Known rows, with every step that occurs:
sufog gobod vivar selon: [ 16 -18 -17  -6   6  32 -49  11 -21   0 -53 -16  25  22   6  16 -41   6]
sufog gobod vivar selon liso lafirid: [  -4   10  -19   -2    0   40 -106    5    7   20  -37  -31   28   31
    2   31  -49   13]
gobod vivar selon liso desar: [ 14  -4   7   6 -19  -2 -79   5  31 -12 -10 -13 -22  11   8  19 -42  -7]
sufog gobod vivar: [ -2   6   2 -16   1   8 -49  17  -4  27 -45   1  21  12  -8  17 -41  28]
selon vivar gobod sufog: [ 21 -29  13  35   5  -3 -46  18   8  15 -44  12  -4   8 -10   4 -39  18]
gobod sufog desar liso lafirid: [ 11  -5  -7  29  -9  -2 -40  -8  47  17 -40 -17  36  20 -19  23 -29  30]
vivar gobod: [ -9 -35   3  13  18  12 -10  -5  -9  17 -17   4   2  22  12  -2 -15  -7]
desar liso: [-14   7  -2   6  17   0   0 -16  29  15  17  -2  14  12  -4  37  -8   1]
selon vivar gobod sufog desar liso lafirid: [ 12 -37   2  42  10  11 -79   3  41  41 -64 -10  23  34 -16  31 -49  33]
rovi sufog gobod vivar: [ -6  15 -15   0 -12  16 -32  -1 -13  24 -72 -23  21  21 -17  16 -58  22]
rovi sufog desar liso selon vivar: [ 11  15 -26   9  -7  28 -32  -7   2   4 -56 -26  10  20   9  54 -28   4]
gobod sufog: [ 20   2   3  22 -15 -16  -6   5  16  -8 -20   7   9  -7 -12  -5 -20  16]
vivar gobod sufog desar liso lafirid: [  4 -39  -3  42   9  11 -49 -13  39  34 -56 -14  38  42  -7  22 -46  22]
lafirid liso selon vivar gobod sufog: [  2  -8   1  25  11  21 -69  17  11  -2 -34   8  19   7  -3  11 -67  -1]
gobod vivar selon liso: [ 22  10  -4   1   5  15 -57  -4   5 -15   0 -18   3   8  11  26 -33  -7]
desar liso selon vivar: [-10  26 -11   4  10   8 -54  11   9  11  -9   9   3   1  11  54 -22   4]
vivar selon: [ 19 -25 -19   9   5  23  -2  -6 -17 -27  -7 -17   5  10  14  -2   0 -22]
sufog desar: [ 24 -21   3  -9  -3  12   7  -1   2  -7 -21 -11   5   8   6   1   8   6]

Rows:
[  0 -32   8  12  19  13 -41  11  -8  23 -24   7 -13  15   1   8 -19   3]
selon vivar gobod
[  5 -11   2  -9 -18  19 -91  13  32   4 -30 -14  -4  28   7  34 -48   5]
sufog gobod vivar selon liso desar
[ 31 -43  12  30  17   7 -41   2  38  23 -47  -1  16  28  -6  41 -38  24]
selon vivar gobod sufog desar liso
[  2  -6  -4  39  14   5 -69  13  16  19 -45  17  15  18  11  49 -57  11]
desar liso selon vivar gobod sufog
[-22 -10  13  -2 -11   0 -24  -3  49  -3  19  -6  -8   4 -22  -8 -26 -12]
lafirid liso desar
[ 14   3  -7 -14   6  35 -68   4   6   1 -20 -20  20  25  11  42 -39   5]
sufog gobod vivar selon liso
[ 16 -30  -7  26   9  14 -31  -4  17   5 -59   4  34  33  28  41 -46   8]
vivar gobod sufog desar liso selon
[ 16  -3  -9   2   4  27 -20 -13  11 -25  25 -20  -1  14  20  24   2 -23]
vivar selon liso
[-19 -10  -2   3  27  38 -63  10  -6   7 -15   2   9  14   9  17 -47 -16]
lafirid liso selon vivar gobod
[-19  23 -16   2   9   7 -22  -4   8   3  -3   6  18  10  20  45 -19  -6]
desar liso selon
[  7 -30  -5   6  25  32 -56   7   3  20 -47   1  11  32  30  56 -28   1]
sufog desar liso selon vivar gobod
[ 40 -33   1  22  -6  17 -61  29 -11  -2 -83   9   6  15  20  13 -40  16]
liso selon vivar gobod sufog desar
[-20  20 -11  -9   7  25 -23   0   3 -18   9  -4  22  -2   6   8 -29 -19]
lafirid liso selon
[ 15   5  -8  -7   8  20 -48  11  11   5 -29  -1   8  10  19  55 -13   9]
sufog desar liso selon vivar
[-10  22  -6 -10   9  24 -53  15   2 -10   3  -1   8 -10  -2  16 -31  -8]
lafirid liso selon vivar
